Each row was made from one path, in order. Every step used is in the known rows, and no mark comes twice. Write each row's path.
In the rows, zero is written as 128.
Known rows:
dofi zafod: [142 130 160 138 113 181 152 142 209 158 133  93 124  98 113  85 146 146
 131 139 113 116 122 133]
tosi gipesol lupava: [114 123 132 127 115 150 105 164 205 137 112  94 162  92 129  77 128 144
 132 139 114 111 116 127]
simukob zafod dofi: [165 139 189 123  96 182 127 145 189 151 143  77 117 115 116 106 120 143
 129 120 123 116 121 133]
dofi zafod lamor lupava: [148 120 153 116 118 164 157 154 223 151 121 101 115 110 135  91 163 153
 134  60 113 109 110 130]
merenu lupava gipesol: [136 118 154 141 100 165  91 157 177 132 120  97 139  98 118 113  97 139
 127 192 117 107 110 131]
gipesol tosi: [125 141 188 136  89 174 133 152 189 153 140 113 156 104  97  81 149 149
 131 109 120 112 113 123]
lamor zafod dofi lupava merenu: [132 120 168 129 110 156  83 127 185 174 122  99 129 104 110 149 142 149
 140 128 121 122 100 122]
kotisap merenu lupava dofi zafod simukob tosi: [162 138 167 149 145 167 104 145 190 178 148 124 155  84 162  98 150 151
 145  55 149 131  53 127]
tosi gipesol: [112 132 151 129 110 158 127 152 192 144 125  96 131  93 118  92 114 141
 126 152 109 117 113 139]
tosi gipesol lupava merenu kotisap: [145 116  98 126 109 149  76 158 212 140 101 112 147  78 121  86 119 150
 134 128 134 126 107 139]
lamor lupava dofi zafod gipesol: [161 127 154 141 145 186 140 145 207 164 126  98 117  96 165  85 133 149
 132  61 102 116  99 135]
gipesol lupava: [129 127 148 133 100 169 112 159 209 137 118  93 175  89 120  71 143 148
 136 135 124 104 132 115]
merenu lupava gipesol tosi: [134 122 176 143  94 162  89 162 169 141 130 113 151 113 108 109 118 141
 128 152 118 110  95 127]
gipesol lupava dofi: [152 136 154 141 101 183 110 161 192 145 131  96 164  83 133  65 126 145
 136 105 127 110 129 109]
lamor zafod simukob tosi gipesol lupava dofi: [154 139 163 130 155 145  70 149 172 160 142  88 154  89 142  94 137 144
 151  92 130 112  57 126]
simukob tosi gipesol: [123 136 167 121 122 150 105 148 193 151 135 107 133  99 112  84 141 141
 128  99 116 116  90 143]
lupava dofi zafod: [164 139 166 146 114 195 151 143 192 166 147  96 113  92 128  80 130 142
 131 110 117 122 120 127]
lupava merenu: [128 138 158 129  92 177 118 138 194 159 133 113 139  89 100  94 132 148
 132 126 128 119 120 128]
merenu kotisap: [157 130 142 136  92 174 124 149 207 130 115  99 136  76 108  84 115 150
 129 160 130 114 129 136]
dofi lupava gipesol tosi: [123 133 166 145  89 156 100 159 156 166 133 111 135 116  93 122 146 146
 129 139 102 116  93 127]
dofi zafod simukob tosi gipesol lupava merenu kotisap: [180 126 103 131 150 139  76 146 214 167 121 113 132  97 126  91 157 154
 140  81 144 129  51 150]
lamor lupava: [118 128 169 123 106 172 130 147 207 140 114  96 162  91 135  76 125 152
 141 114 116 107 130 128]
kotisap merenu lupava dofi: [128 128 163 142 104 177 102 156 189 151 128 124 170  65 157  93 111 146
 140 101 139 127 108 117]
merenu lupava dofi zafod simukob tosi: [184 138 170 144 147 168 108 141 194 166 146 105 140 104 143  82 141 145
 136  92 143 115  62 130]
tosi gipesol lupava dofi: [137 132 138 136 116 165 104 166 188 146 126  96 150  86 142  73 111 140
 132 110 118 117 113 122]

Which path is each row?
[186 126 138 119  95 161  81 138 196 164 117  99 109 106 109 126 129 151
 134 115 137 131 103 143]  simukob zafod dofi lupava merenu kotisap
[106 120 157 134 103 163 104 154 206 143 115 121 181  72 143  98 128 150
 140 129 135 120 111 122]  kotisap merenu lupava
[156 134 162 116  98 165  92 136 186 177 131  97 117 120 109 127 143 147
 134 104 126 127 103 133]  simukob zafod dofi lupava merenu
[167 140 173 155 127 188 143 150 190 177 153 115 110 109 128  90 157 147
 122  55 105 122  83 130]  lupava dofi zafod gipesol tosi
[160 138 127 150 146 163 127 159 189 166 135  87 134  98 153  85 123 145
 135 119 122 123  80 128]  tosi gipesol lupava dofi zafod simukob
[125 129 145 143  96 159 101 154 164 156 123  94 125 101 103 125 126 143
 129 179 102 113 109 130]  dofi lupava gipesol
[165 121 159 142 123 183 123 147 205 153 129 101 133  94 144  78 119 141
 132 127 127 117 111 127]  merenu lupava dofi zafod
[169 133 153 139 162 150 101 146 190 166 141 105 126 108 152  90 126 140
 132  95 133 122  46 143]  merenu lupava dofi zafod simukob tosi gipesol
[154 122 170 130 108 163 140 166 183 163 139 111 100 131 119 117 162 150
 132  46 103 113  85 132]  dofi zafod lamor lupava gipesol tosi
[169 150 162 143 153 163 129 143 177 179 158 100 106 105 136  92 136 142
 132  78 123 127  54 143]  lupava dofi zafod simukob tosi gipesol
[164 121 130 138  93 159  91 141 200 159 108 114 122  98 110 131 123 154
 126 123 136 130 107 132]  zafod dofi lupava merenu kotisap
[141 126 159 150  95 161 102 154 160 159 128  89 111 117 112 152 112 142
 120 161 105 118 105 125]  zafod dofi lupava gipesol
[133 127 163 139  99 161 119 148 193 157 120  95 137 112 117 121 133 148
 123 134 116 116 116 120]  zafod dofi lupava
[163 141 164 103  93 167 136 157 197 146 143  89 104 109 101  94 155 145
 130  96 123 107 113 133]  simukob zafod lamor
[151 119 118 138 135 170 105 146 225 169 120 109 135  99 128  93 172 152
 130  89 114 117  95 131]  dofi zafod gipesol lupava merenu
[152 144 182 122 111 172 118 151 190 160 145 100 128 116 108  90 162 148
 128  86 108 111  88 140]  simukob zafod gipesol tosi
[155 132 171 120 101 163 111 145 189 162 128  80 123 120 117 117 139 145
 132 126 117 117 112 131]  simukob zafod dofi lupava
[162 112 143 131 107 153  72 129 196 161 108 101 120  90 109 148 128 153
 140 141 132 126 100 132]  lamor zafod dofi lupava merenu kotisap
[120 129 161 119 102 173 113 139 204 156 116 113 157  90 127  85 129 154
 143  91 126 116 120 129]  lamor lupava merenu
[179 113 119 115 112 162 128 146 230 154 109 119 101  97 127 100 154 158
 137  49 134 122 102 142]  dofi zafod lamor lupava merenu kotisap
[114 118 152 145  99 164  88 161 174 144 123 116 155  78 138 128 107 144
 137 155 123 123 101 128]  kotisap merenu lupava gipesol
[162 135 189 134  90 162  92 157 148 173 146  91 108 141 102 143 138 142
 129 113 107 122  86 134]  simukob zafod dofi lupava gipesol tosi
[156 129 149 128 108 169 161 153 213 155 138 101  98 109 107  99 167 147
 123  95 116 111 109 128]  dofi zafod lamor
[177 127 137 122 140 150 108 169 206 164 144 111 105 111 137  80 177 141
 128   4 121 119  72 128]  simukob tosi gipesol lupava dofi zafod lamor
[149 132 137 134 157 141 106 153 207 165 133  94 147 111 134  82 167 148
 138  93 124 115  60 138]  dofi zafod simukob tosi gipesol lupava
[154 135 165 120 102 174 139 161 194 145 131 107 124  96 142  85 128 149
 133  42 123 108 114 117]  zafod lamor lupava dofi
[142 124 194 135 108 173 118 136 188 148 134  79 129  99 116 128 119 145
 136 146 118 111 118 122]  lamor zafod dofi
[150 128 165 138 105 178 106 152 192 138 126 104 154  86 138  78 102 141
 131 138 132 110 117 120]  merenu lupava dofi
[140 117 172 144 109 156  85 143 155 160 128  77 109 111 112 168 117 142
 134 179 100 114  99 126]  lamor zafod dofi lupava gipesol
[152 125 132 140 134 170 121 161 200 160 128  93 130  94 149  73 129 140
 134 100 112 124 106 129]  tosi gipesol lupava dofi zafod
[165 124 121 129 129 157 130 173 205 157 133 101 103 105 143  87 151 141
 126  59 115 120  94 124]  tosi gipesol lupava dofi zafod lamor
[149 118 126 143 138 169 122 155 228 153 118  92 141 100 136  84 169 150
 127 110 105 108 104 129]  dofi zafod gipesol lupava
[150 143 156 148 125 174 158 140 197 164 140  86 128 102 119  97 141 152
 133 156 123 115  95 132]  dofi zafod simukob
